What can hang from each mark
K_918: K_157
K_205: K_359 K_676
K_608: K_205 K_782
K_99: K_359 K_509
K_509: K_99 K_157
K_782: K_359 K_676
K_676: K_205
K_359: K_205 K_782
K_157: K_509 K_918

Every row comes from one small tree of marks. Brackets hold a mark, then the marks that hang from it, in the order of their numbers. Every link used is in the known rows. Which tree was each row made from?
Known rows
(K_157 (K_509 (K_99 K_359))): [ 0.09  1.25 -6.80  0.06  0.27 -3.09 -3.06 -2.08  1.78 -0.18 -5.62 -1.18
 -0.82  2.89  2.70  0.87  1.11  0.96 -1.26 -1.41 -3.07 -2.13  1.52  3.82]
(K_99 (K_359 K_782) (K_509 (K_157 K_918))): [-0.15  4.70 -3.46  0.65 -0.36 -3.83 -5.86 -1.10  0.48 -0.14 -4.07 -2.99
  1.36  0.28  2.78 -2.58  2.40 -1.54 -4.60 -1.53 -0.92 -1.92 -0.51  3.83]
(K_205 K_359 K_676): [ 0.44 -2.15 -1.29  1.89  2.45 -2.10 -1.29 -3.74 -0.67  1.61 -2.55 -3.24
  0.50  1.21  1.12 -0.62 -0.38  1.61 -1.37 -4.65 -3.99 -5.67  2.49  6.31]
(K_99 K_509): [ 1.06  1.15 -3.71  1.76  0.53 -1.78 -3.97 -1.88  1.49 -1.26 -4.78 -3.42
  2.64  2.90  2.87 -0.03  1.03 -1.28 -5.19  0.90 -2.68 -3.58  1.20  3.52]
(K_782 (K_676 K_205)): [ 0.43 -0.39 -2.93  3.91  3.13  2.17 -2.24 -2.14  3.15  1.87 -4.80 -3.48
  3.58  3.57  2.98  0.59  2.09  3.62 -1.57 -1.40 -2.94 -2.19  1.48  3.62]
(K_608 (K_782 K_359)): [ 0.48 -0.45 -2.70  0.15 -1.26 -0.25  0.16 -2.48 -0.59  1.90 -3.09 -1.78
  3.52  1.97  2.53  1.14  4.25 -1.89 -1.78 -3.18 -3.45 -1.38  3.37  0.06]
(K_509 (K_99 (K_359 (K_205 K_676) K_782))): [ 0.23  1.22 -1.85  3.22  1.56 -1.13 -1.72 -1.94 -0.59 -0.04 -4.09 -1.15
  0.84  3.34  1.90  2.03  1.86  2.44  0.75 -6.00 -1.22 -1.62  1.51  2.64]
(K_157 (K_509 (K_99 (K_359 (K_205 K_676)))) K_918): [-2.18  1.59 -6.14  2.37 -0.90 -5.16 -5.33 -1.87 -0.32  2.04 -4.25 -1.70
 -1.96  2.84  3.19  1.16  1.36  2.18 -1.08 -3.05 -2.51 -4.75 -0.58  7.29]
(K_99 (K_359 (K_782 K_676)) K_509): [-0.68  2.81 -2.81  1.70  1.56 -0.12 -4.32 -1.55  1.65 -1.04 -3.70 -2.16
  1.94  2.23  2.16 -0.13  2.29 -2.96 -4.61 -2.46 -1.34 -1.18  2.89  2.03]
(K_359 (K_205 K_676)): [ 0.70 -1.57 -0.84  5.08  0.96 -1.12 -3.83 -1.73 -0.75  1.47 -3.54 -5.02
  0.75  2.99  2.07  0.17  0.50  2.90 -0.88 -4.50 -3.25 -4.09  0.23  5.21]
(K_676 (K_205 K_359)): [ 0.07  0.34 -5.26  1.71  2.15 -0.98  0.55 -3.87 -0.22  1.58 -4.53 -3.85
  2.36  2.00  0.90 -0.32  0.89  1.65 -2.76 -1.42 -2.58 -2.46  2.80  4.90]
(K_99 (K_359 K_205)): [-0.24  1.52 -3.04  2.13 -0.16 -2.26 -4.03 -2.68 -0.98 -0.36 -4.77 -3.90
  1.53  1.18  1.14 -0.89  0.93  0.22 -2.51 -3.61 -1.95 -0.34  1.90  4.55]
(K_608 K_205 (K_782 K_676)): [-1.22 -2.53 -2.19  4.99  0.89  2.49 -1.00  0.94  1.04  3.50 -2.79 -2.11
  3.40  4.90  3.14  1.33  5.83  0.28 -0.98 -2.08 -1.63  0.68  0.55  0.67]
(K_509 (K_99 (K_359 (K_205 K_676) K_782)) (K_157 K_918)): [-0.58  2.69 -1.34  3.55  0.23 -3.88 -4.13 -0.83  0.31  1.29 -4.30 -1.91
  0.85  1.89  3.18 -1.21  2.47  5.50  1.25 -5.84 -0.55 -3.03 -2.65  4.98]
(K_608 K_205): [ 1.22 -1.55 -3.21  3.61  1.70 -0.82 -1.55 -0.97 -0.59  1.27 -4.43 -3.51
  2.50  3.32  2.58 -1.57  2.47  1.22 -2.26 -0.98 -2.32 -1.29  0.55  2.35]
(K_608 (K_205 K_359) K_782): [-1.74 -2.27 -3.81  2.98 -0.03 -0.45  1.49 -0.55 -1.63  3.07 -2.37 -2.12
  2.26  3.19  1.34  0.31  4.68 -1.63 -1.93 -2.62 -1.27  0.11  1.78  1.61]
(K_509 (K_157 K_918)): [ 1.68  1.42 -2.93  1.26 -0.67 -4.07 -4.81 -1.55  1.76  1.96 -4.78 -4.04
  2.05 -0.05  4.07 -2.72  1.83  4.34 -1.31 -1.42 -3.25 -4.55 -2.98  5.08]
(K_918 (K_157 (K_509 (K_99 K_359)))): [ 0.77  1.08 -2.97 -1.59  0.38 -4.01 -5.34 -1.39  2.54 -0.15 -6.38 -1.72
 -0.02  3.22  2.95  0.46  0.99  0.81 -1.04 -2.26 -2.19 -3.35 -0.47  6.39]
(K_157 (K_509 (K_99 K_359)) K_918): [-1.29  2.61 -7.68  0.16 -1.29 -5.14 -4.58 -2.48  0.69  1.45 -4.90 -0.87
 -1.14  2.04  3.61  1.24  1.72  1.14 -1.74 -1.43 -2.77 -4.10 -0.07  5.95]
(K_918 (K_157 (K_509 K_99))): [ 1.26  0.13 -2.86 -0.99  0.22 -3.72 -4.61 -1.03  3.25  0.18 -6.27 -2.00
  0.07  3.76  3.49  0.95  1.06  1.63 -0.68 -1.96 -2.69 -4.72 -1.24  5.87]
(K_608 (K_205 K_676)): [ 1.64 -2.67 -1.25  4.86  3.04 -0.24 -2.64 -0.80 -1.53  2.25 -3.43 -3.54
  1.74  3.92  2.60 -1.25  1.93  2.24 -1.51 -1.84 -2.95 -2.24  0.23  4.08]
(K_205 (K_359 (K_782 K_676))): [-0.77 -1.04 -2.80  1.56  1.63 -0.37  1.15 -2.97  2.08  1.47 -2.47 -2.54
  1.04  0.80  1.51 -0.03  1.63  0.17 -1.08 -6.35 -2.84 -4.84  3.16  1.65]
(K_676 K_205): [ 2.09  0.97 -4.85  2.21  2.06  0.12 -1.51 -2.99  0.12  1.63 -5.13 -3.97
  2.81  2.79  2.23  0.79  1.39  2.28 -2.36  0.09 -3.23 -1.35  1.38  3.80]

Which tree is each row?
[-0.02  1.91 -3.17  2.50  0.67 -1.39 -0.93 -2.08  0.06 -0.70 -4.68 -1.05
  1.37  3.03  1.94  1.85  2.11  1.79  0.20 -5.37 -0.93 -0.94  1.63  1.65] : (K_509 (K_99 (K_359 K_205 K_782)))
[ 1.00  1.35 -2.95 -1.59  0.34 -3.59 -4.51 -1.01  2.31  0.25 -5.69 -1.33
 -0.72  2.98  2.89  1.08  1.54  0.09 -0.58 -3.67 -2.09 -3.34 -0.41  4.79] : (K_918 (K_157 (K_509 (K_99 (K_359 K_782)))))
[-0.10  1.16 -2.71 -0.05 -0.13 -3.75 -4.58 -0.57  1.93  0.31 -5.66 -2.30
 -1.05  3.49  2.52  0.75  1.45  0.47 -0.45 -4.69 -1.41 -3.29 -0.74  5.08] : (K_918 (K_157 (K_509 (K_99 (K_359 K_205 K_782)))))
[ 1.33  0.23 -3.00  3.31  2.69  2.38 -0.65 -1.57  2.35  2.57 -3.20 -3.00
  1.89  2.80  2.79  1.70  2.90  1.71 -0.61 -4.08 -3.02 -2.51  1.63  0.23] : (K_359 (K_782 (K_676 K_205)))
[-2.25  3.97 -2.98  3.08 -1.27 -4.97 -7.36 -0.97  0.21 -1.00 -5.34 -4.58
  2.09  1.26  2.31 -4.00  1.51  0.26 -5.12 -1.03 -0.09 -1.92 -1.21  7.00] : (K_99 (K_359 K_205) (K_509 (K_157 K_918)))
[-0.29  3.19 -2.16  1.88  0.81 -2.78 -3.46 -1.03  2.87  0.98 -4.82 -0.69
  2.12  1.45  3.97 -1.00  3.33  5.31  0.98 -4.44 -0.73 -2.76 -1.96  3.55] : (K_509 (K_99 (K_359 (K_782 K_676))) (K_157 K_918))
[ 0.17  0.45 -1.51  0.59  0.74 -3.43 -5.31 -0.48  1.37  0.92 -5.03 -2.32
 -1.53  3.88  2.47  0.94  1.12  1.14  0.01 -5.28 -1.84 -3.95 -0.91  6.16] : (K_918 (K_157 (K_509 (K_99 (K_359 (K_205 K_676) K_782)))))
[ 0.35  3.42 -2.81  0.77  0.55 -3.29 -6.27 -1.41  1.48 -2.07 -5.76 -3.55
  2.67  1.16  2.40 -3.87  1.22 -0.42 -5.02  0.59 -1.29 -0.66  0.45  5.10] : (K_99 K_359 (K_509 K_157))
[-0.97  0.57 -1.96  0.89  0.42 -2.63 -4.91 -0.21  3.46  0.58 -5.46 -2.07
 -0.50  4.07  2.77  0.60  1.84  1.25 -0.09 -5.27 -1.30 -3.53 -0.59  5.11] : (K_918 (K_157 (K_509 (K_99 (K_359 K_205 (K_782 K_676))))))
[-1.29 -2.39 -2.84  4.21  2.35 -0.11  1.35 -1.05  0.39  1.97 -2.79 -2.86
  1.64  2.81  1.58 -1.93  2.86  0.38 -1.60 -4.82 -1.49 -2.72  2.17  1.44] : (K_608 (K_205 (K_359 (K_782 K_676))))
[-2.17  2.60 -7.44  1.52 -1.80 -4.88 -3.81 -1.58  0.05  1.98 -4.16 -1.37
 -2.14  2.22  3.30  1.64  2.20  0.76 -1.12 -3.71 -2.03 -4.19 -0.27  4.56] : (K_157 (K_509 (K_99 (K_359 K_205 K_782))) K_918)
[-1.27  4.03 -2.40  1.91  0.44 -2.41 -6.25 -0.61  2.26  0.14 -3.96 -2.81
  1.93  0.98  3.16 -2.71  2.82 -0.45 -4.14 -2.29 -0.70 -2.31 -0.33  3.81] : (K_99 (K_359 (K_782 K_676)) (K_509 (K_157 K_918)))
[-0.81 -1.33 -1.37  1.64 -0.06  1.59 -0.28 -1.99  1.81  2.27 -2.85 -1.50
  4.26  2.85  3.05  1.05  4.79 -0.50 -1.31 -4.07 -3.14 -1.81  3.47  0.11] : (K_608 (K_782 K_359 K_676))
[-2.11 -1.80 -0.36  4.44  1.12  0.11 -1.14 -2.79  2.42  0.39 -4.24 -3.77
  4.29  3.07  2.53 -2.83  2.25  2.37 -1.68 -6.13 -2.34 -4.47  3.69  2.32] : (K_782 (K_359 K_205) K_676)
[ 1.71  2.61 -2.30  0.94  1.24 -2.26 -2.05 -1.13  2.33 -0.59 -5.54 -1.06
  1.95  1.62  2.97 -1.37  2.39  4.30  1.06 -3.91 -1.18 -0.86 -0.77  1.76] : (K_509 (K_99 (K_359 K_782)) K_157)
[ 0.46  2.36 -3.32  1.93 -0.51 -4.09 -5.82 -0.97  2.08 -0.17 -4.96 -3.99
  2.55  1.70  3.92 -2.54  1.68  1.25 -4.61  1.06 -2.13 -4.62 -2.01  5.30] : (K_99 (K_509 (K_157 K_918)))
[-3.10 -3.16 -2.53  4.54  1.01  1.40  1.07 -0.04  0.68  3.39 -2.21 -1.90
  2.91  4.11  1.76  0.18  5.22 -0.42 -1.33 -3.59 -1.06 -0.34  1.90  1.68] : (K_608 (K_205 K_359) (K_782 K_676))
[-1.05 -0.66 -2.48  2.41  0.84  2.51  0.29 -2.08  1.24  2.96 -3.16 -1.93
  4.72  3.70  2.64  1.28  5.05  0.19 -1.50 -3.00 -2.65 -0.70  3.60  0.77] : (K_608 (K_782 K_359 (K_676 K_205)))
[-1.06  2.83 -7.73 -0.03 -1.19 -4.75 -3.69 -2.11  0.46  2.08 -4.08 -0.63
 -1.84  1.78  3.51  1.91  2.25  0.46 -1.20 -2.73 -2.68 -4.18  0.03  4.26] : (K_157 (K_509 (K_99 (K_359 K_782))) K_918)
[ 0.37  3.45 -2.95  0.94  0.02 -4.63 -4.27 -1.91  1.58  0.05 -5.94 -1.14
  2.59  1.15  3.77 -1.74  2.29  5.37  0.16 -2.25 -1.08 -2.37 -2.23  5.56] : (K_509 (K_99 K_359) (K_157 K_918))
[ 0.39  0.75 -5.28  1.71  2.22 -0.40  1.52 -3.39 -0.43  2.27 -3.61 -3.58
  1.44  1.65  0.86  0.41  1.50  0.65 -2.07 -3.13 -2.45 -2.39  3.02  2.78] : (K_676 (K_205 (K_359 K_782)))
[-2.36  2.35 -7.47  1.51 -1.83 -5.32 -4.60 -1.98  0.20  1.47 -4.90 -1.68
 -1.36  2.46  3.26  0.94  1.67  1.53 -1.61 -2.41 -2.13 -4.16 -0.39  6.33] : (K_157 (K_509 (K_99 (K_359 K_205))) K_918)
[-1.96  1.83 -6.15  2.33 -0.92 -4.65 -4.47 -1.52 -0.58  2.61 -3.50 -1.51
 -2.68  2.69  3.18  1.76  1.83  1.39 -0.62 -4.41 -2.40 -4.70 -0.43  5.58] : (K_157 (K_509 (K_99 (K_359 (K_205 K_676) K_782))) K_918)
[ 0.29  2.35 -1.95  2.71  0.49 -2.51 -2.15 -0.55  1.88 -0.66 -5.58 -2.15
  1.60  2.16  2.45 -1.69  2.28  4.71  1.20 -5.22 -0.37 -0.79 -1.19  2.24] : (K_509 (K_99 (K_359 K_205 K_782)) K_157)
[-1.55  3.43 -1.42  4.03 -0.17 -3.84 -7.05 -0.24 -0.85  0.54 -3.41 -4.30
  0.27  1.50  2.20 -2.92  1.94 -0.14 -3.76 -3.92 -0.42 -2.69 -1.23  5.62] : (K_99 (K_359 (K_205 K_676) K_782) (K_509 (K_157 K_918)))
[ 1.05  1.78 -2.89  1.89 -0.07 -4.06 -3.16 -1.34  2.68  0.80 -5.71 -1.66
  2.65  2.01  4.56 -1.01  2.39  6.64  0.63 -1.86 -1.87 -4.61 -3.24  4.72] : (K_509 K_99 (K_157 K_918))
[ 1.39  2.24 -3.45  0.66  1.43 -1.09 -0.85 -2.61  0.59 -0.64 -4.67 -0.11
  1.67  2.42  2.40  2.22  2.22  1.30  0.03 -4.11 -1.63 -0.99  2.08  1.20] : (K_509 (K_99 (K_359 K_782)))
[-1.50 -0.83 -3.54  2.75  0.85  2.22 -0.02 -1.60  1.77  3.45 -2.93 -2.13
  3.17  3.38  2.05  2.77  4.24  0.47 -1.13 -2.60 -2.48 -0.61  2.23  2.35] : (K_608 (K_782 (K_676 (K_205 K_359))))
[-0.70  2.66 -0.95  4.01  0.74 -2.48 -6.04 -0.10 -0.17 -0.47 -3.82 -4.62
  0.51  2.05  1.55 -3.15  1.54 -0.24 -3.55 -3.90 -0.66 -1.39 -0.23  4.28] : (K_99 (K_359 (K_205 K_676) K_782) (K_509 K_157))
[ 0.57  2.62 -2.11  2.50  2.68 -0.33 -1.79 -0.88  3.30  0.23 -5.69 -1.24
  2.84  2.89  2.96 -1.29  2.98  5.61  1.16 -3.67 -0.55 -0.25 -0.53  2.31] : (K_509 (K_99 (K_359 (K_782 (K_676 K_205)))) K_157)
[-1.64  2.87 -1.96  3.75 -0.03 -3.04 -3.56 -0.49  2.41  0.97 -4.83 -1.64
  1.79  2.04  3.51 -1.41  3.28  5.64  1.28 -5.82  0.05 -2.65 -2.34  3.96] : (K_509 (K_99 (K_359 K_205 (K_782 K_676))) (K_157 K_918))
[ 1.00 -1.13 -0.94  4.99  0.99 -0.27 -2.21 -0.96 -1.15  2.47 -2.05 -4.54
 -0.81  2.62  1.87  1.38  1.49  1.46  0.01 -7.13 -3.17 -4.07  0.46  1.90] : (K_359 (K_205 K_676) K_782)
